Every row comes from one small tree of marks. The marks that hang from a mark follow it in brackets, in the order of their numbers. Every link used is in the known rows. Which tree was each row made from?
Known rows
Q_669{Q_292{Q_64{Q_551{Q_79 Q_377}}}}: [-0.12 -0.04  0.16 -0.08  0.19  0.04 -0.29  0.01 -0.41 -0.02 -0.13  0.22
  0.15 -0.26  0.14 -0.13 -0.09 -0.20  0.17]
Q_551{Q_377{Q_292} Q_669}: [ 0.08 -0.05 -0.20  0.28  0.12 -0.20 -0.36 -0.15 -0.10  0.19 -0.11  0.13
 -0.20  0.08 -0.18 -0.29 -0.48 -0.04  0.32]
Q_551{Q_79 Q_377{Q_292}}: [-0.12  0.05 -0.21  0.28  0.02 -0.19 -0.49  0.07  0.00  0.13  0.21  0.22
 -0.16  0.08  0.07 -0.04 -0.24 -0.13  0.36]
Q_79{Q_292{Q_64{Q_551{Q_377}}}}: [-0.10  0.38  0.18 -0.05  0.10  0.15 -0.07 -0.06 -0.08  0.18 -0.11  0.24
  0.02  0.11  0.20 -0.15  0.21 -0.05 -0.01]
Q_551{Q_79}: [-0.10  0.15 -0.15  0.05  0.01 -0.06 -0.32  0.08  0.20  0.06  0.13  0.05
 -0.18 -0.08  0.06  0.01 -0.04 -0.19  0.23]
Q_377{Q_551}: [ 0.04 -0.01 -0.01  0.02  0.02  0.00  0.04 -0.08  0.33  0.20  0.05  0.15
  0.05  0.20 -0.13 -0.05 -0.09 -0.08  0.24]
Q_947{Q_551{Q_64{Q_292} Q_79 Q_377 Q_669}}: [-0.06  0.07 -0.15  0.20  0.24 -0.07 -0.16 -0.14 -0.40 -0.16  0.01 -0.24
 -0.12 -0.15 -0.22 -0.23 -0.03 -0.08  0.12]
Q_947{Q_551{Q_64 Q_79 Q_377 Q_669}}: [-0.12 -0.12  0.01  0.30  0.31 -0.09 -0.21 -0.08 -0.36 -0.06 -0.11 -0.33
 -0.14  0.05 -0.17 -0.14  0.01 -0.11  0.31]
Q_947{Q_551{Q_669}}: [ 0.09 -0.06  0.01  0.09  0.24  0.09 -0.14 -0.13  0.18  0.04 -0.28 -0.23
 -0.18 -0.04 -0.09 -0.37 -0.03 -0.03  0.20]
Q_64{Q_551{Q_377}}: [ 0.03  0.29  0.05  0.00  0.12  0.06 -0.32 -0.18 -0.07  0.25 -0.01  0.01
 -0.04  0.16 -0.32 -0.17 -0.13 -0.08  0.17]
Q_79{Q_292{Q_64{Q_551{Q_669}}}}: [-0.04  0.29 -0.09 -0.13  0.18  0.09  0.09 -0.15 -0.06  0.11 -0.38  0.05
 -0.06 -0.08  0.23 -0.31  0.15 -0.16  0.02]
Q_292{Q_64{Q_551}}: [ 0.03  0.24 -0.07 -0.25  0.08  0.18 -0.04 -0.06  0.03  0.13 -0.27  0.13
  0.03 -0.03  0.34 -0.24  0.15 -0.27 -0.06]
Q_64{Q_292 Q_551{Q_79 Q_377 Q_669}}: [-0.06  0.28 -0.27 -0.01  0.18 -0.02 -0.33 -0.26 -0.37  0.00  0.04 -0.13
 -0.15 -0.22 -0.46 -0.28 -0.26 -0.14  0.22]
Q_669{Q_292}: [ 0.08 -0.03 -0.03 -0.03  0.04 -0.03 -0.24  0.04  0.12  0.11 -0.03  0.28
  0.05 -0.20 -0.07 -0.14 -0.35 -0.09  0.10]
Q_947{Q_292{Q_64{Q_551}}}: [ 0.01  0.20 -0.13 -0.36  0.02  0.22 -0.17 -0.10 -0.01  0.08 -0.34  0.20
  0.03 -0.01  0.60 -0.20  0.16 -0.18 -0.14]
Q_79{Q_292{Q_64{Q_551}}}: [-0.07  0.45 -0.04 -0.18  0.09  0.14  0.06 -0.03  0.13  0.15 -0.16  0.19
  0.05  0.02  0.40 -0.18  0.31 -0.20 -0.07]
Q_64{Q_551{Q_79 Q_377{Q_292} Q_669}}: [-0.08  0.03 -0.27  0.23  0.20 -0.16 -0.44 -0.18 -0.33  0.13 -0.04 -0.08
 -0.13  0.02 -0.22 -0.26 -0.31 -0.24  0.48]
Q_551{Q_79 Q_377 Q_669{Q_292{Q_64}}}: [-0.07 -0.33  0.10  0.09  0.21 -0.13 -0.27  0.03 -0.39 -0.13 -0.29  0.19
 -0.03 -0.38  0.05 -0.17 -0.36 -0.06  0.27]
Q_551{Q_64 Q_669}: [ 0.04  0.07 -0.32  0.06  0.11 -0.14 -0.04 -0.13 -0.16  0.12 -0.18 -0.09
 -0.09  0.04 -0.17 -0.17 -0.21 -0.20  0.10]

Which tree is each row?
[-0.10  0.25 -0.31  0.02  0.09  0.04 -0.08 -0.01 -0.04 -0.13  0.19 -0.13
 -0.01 -0.17  0.20 -0.15  0.22 -0.23 -0.05] => Q_947{Q_551{Q_64{Q_292} Q_79}}
[-0.07  0.22 -0.56  0.02  0.09 -0.20 -0.09 -0.11 -0.28 -0.08  0.05 -0.09
 -0.13 -0.25 -0.09 -0.13 -0.18 -0.26  0.03] => Q_551{Q_64{Q_292} Q_79 Q_669}
[-0.05 -0.28 -0.06 -0.04  0.18 -0.10 -0.14  0.06 -0.22 -0.16 -0.33  0.16
 -0.03 -0.51  0.27 -0.19 -0.25 -0.18  0.22] => Q_551{Q_79 Q_669{Q_292{Q_64}}}
[-0.05  0.24  0.10 -0.01  0.21  0.07 -0.05 -0.17 -0.23  0.14 -0.32  0.07
 -0.06  0.03  0.01 -0.28  0.07 -0.04  0.09] => Q_79{Q_292{Q_64{Q_551{Q_377 Q_669}}}}
[ 0.06  0.08 -0.41 -0.01  0.08 -0.10  0.27 -0.28 -0.17  0.06 -0.03 -0.01
  0.09  0.00 -0.31 -0.19 -0.23 -0.16  0.07] => Q_377{Q_551{Q_64{Q_292} Q_669}}
[-0.01  0.21  0.13 -0.13  0.10  0.14 -0.19 -0.10 -0.15  0.16 -0.23  0.14
  0.02  0.08  0.12 -0.19  0.03 -0.15  0.00] => Q_292{Q_64{Q_551{Q_377}}}
[-0.09 -0.35  0.11  0.28  0.36 -0.15 -0.22 -0.02 -0.51 -0.14 -0.13 -0.18
  0.05 -0.19 -0.25 -0.18 -0.22 -0.08  0.33] => Q_947{Q_551{Q_64 Q_79 Q_377 Q_669{Q_292}}}
[-0.09  0.03  0.02  0.00  0.22  0.02 -0.24 -0.12 -0.42  0.00 -0.32 -0.10
 -0.10 -0.09 -0.01 -0.21 -0.06 -0.19  0.25] => Q_292{Q_64{Q_551{Q_79 Q_377 Q_669}}}
[ 0.12  0.36 -0.39 -0.20  0.12  0.05 -0.09 -0.32 -0.12  0.11 -0.13 -0.09
 -0.10 -0.27 -0.31 -0.44 -0.23 -0.20  0.01] => Q_64{Q_292 Q_551{Q_669}}
[ 0.04  0.28 -0.28 -0.06  0.09  0.09  0.01 -0.10  0.03 -0.02  0.06 -0.05
  0.01 -0.05  0.13 -0.28  0.15 -0.14 -0.19] => Q_947{Q_551{Q_64{Q_292}}}
[-0.14 -0.13  0.21  0.00  0.13  0.19 -0.35  0.09 -0.03 -0.17 -0.23  0.11
 -0.10 -0.01  0.69 -0.07  0.27  0.06  0.06] => Q_947{Q_292{Q_64} Q_551{Q_79 Q_377}}
[-0.03  0.32 -0.43 -0.12  0.14 -0.01 -0.20 -0.23 -0.18 -0.03 -0.01 -0.15
 -0.13 -0.32 -0.26 -0.33 -0.14 -0.28  0.15] => Q_64{Q_292 Q_551{Q_79 Q_669}}
[-0.11 -0.09  0.05 -0.12  0.10  0.22 -0.25  0.11  0.13 -0.19 -0.28  0.08
 -0.08 -0.12  0.90 -0.11  0.38 -0.09  0.00] => Q_947{Q_292{Q_64} Q_551{Q_79}}
[-0.05 -0.36  0.11  0.01  0.31  0.06 -0.10  0.06 -0.17 -0.25 -0.42 -0.01
  0.01 -0.48  0.40 -0.30  0.01 -0.14  0.22] => Q_947{Q_551{Q_79 Q_669{Q_292{Q_64}}}}
[-0.09 -0.28  0.15  0.05  0.22  0.11 -0.32 -0.04 -0.22 -0.21 -0.43 -0.07
 -0.20 -0.10  0.52 -0.20  0.11  0.07  0.17] => Q_947{Q_292{Q_64} Q_551{Q_79 Q_377 Q_669}}
[ 0.06 -0.23 -0.22  0.06  0.09 -0.07  0.16 -0.11  0.04  0.10 -0.33  0.24
  0.06  0.07  0.33 -0.29 -0.17 -0.20  0.26] => Q_377{Q_292{Q_64} Q_551{Q_669}}
[-0.09 -0.16 -0.19  0.20  0.13 -0.17 -0.33  0.00 -0.26 -0.03 -0.23  0.19
 -0.18 -0.09  0.33 -0.21 -0.25 -0.14  0.32] => Q_551{Q_79 Q_377{Q_292{Q_64}} Q_669}
[ 0.02  0.23 -0.06  0.04  0.16  0.07 -0.12 -0.13 -0.13  0.01  0.09  0.00
  0.03  0.06 -0.08 -0.22  0.06  0.00 -0.13] => Q_947{Q_551{Q_64{Q_292} Q_377}}
[-0.13  0.23  0.00  0.08  0.14  0.01 -0.40 -0.09 -0.13  0.15  0.11 -0.05
 -0.08  0.07 -0.24 -0.04 -0.06 -0.17  0.32] => Q_64{Q_551{Q_79 Q_377}}
[-0.19  0.10 -0.10  0.07  0.10 -0.06 -0.04  0.04  0.00 -0.06 -0.16  0.10
 -0.21 -0.21  0.42 -0.12  0.14 -0.13  0.16] => Q_551{Q_79{Q_292{Q_64}} Q_669}
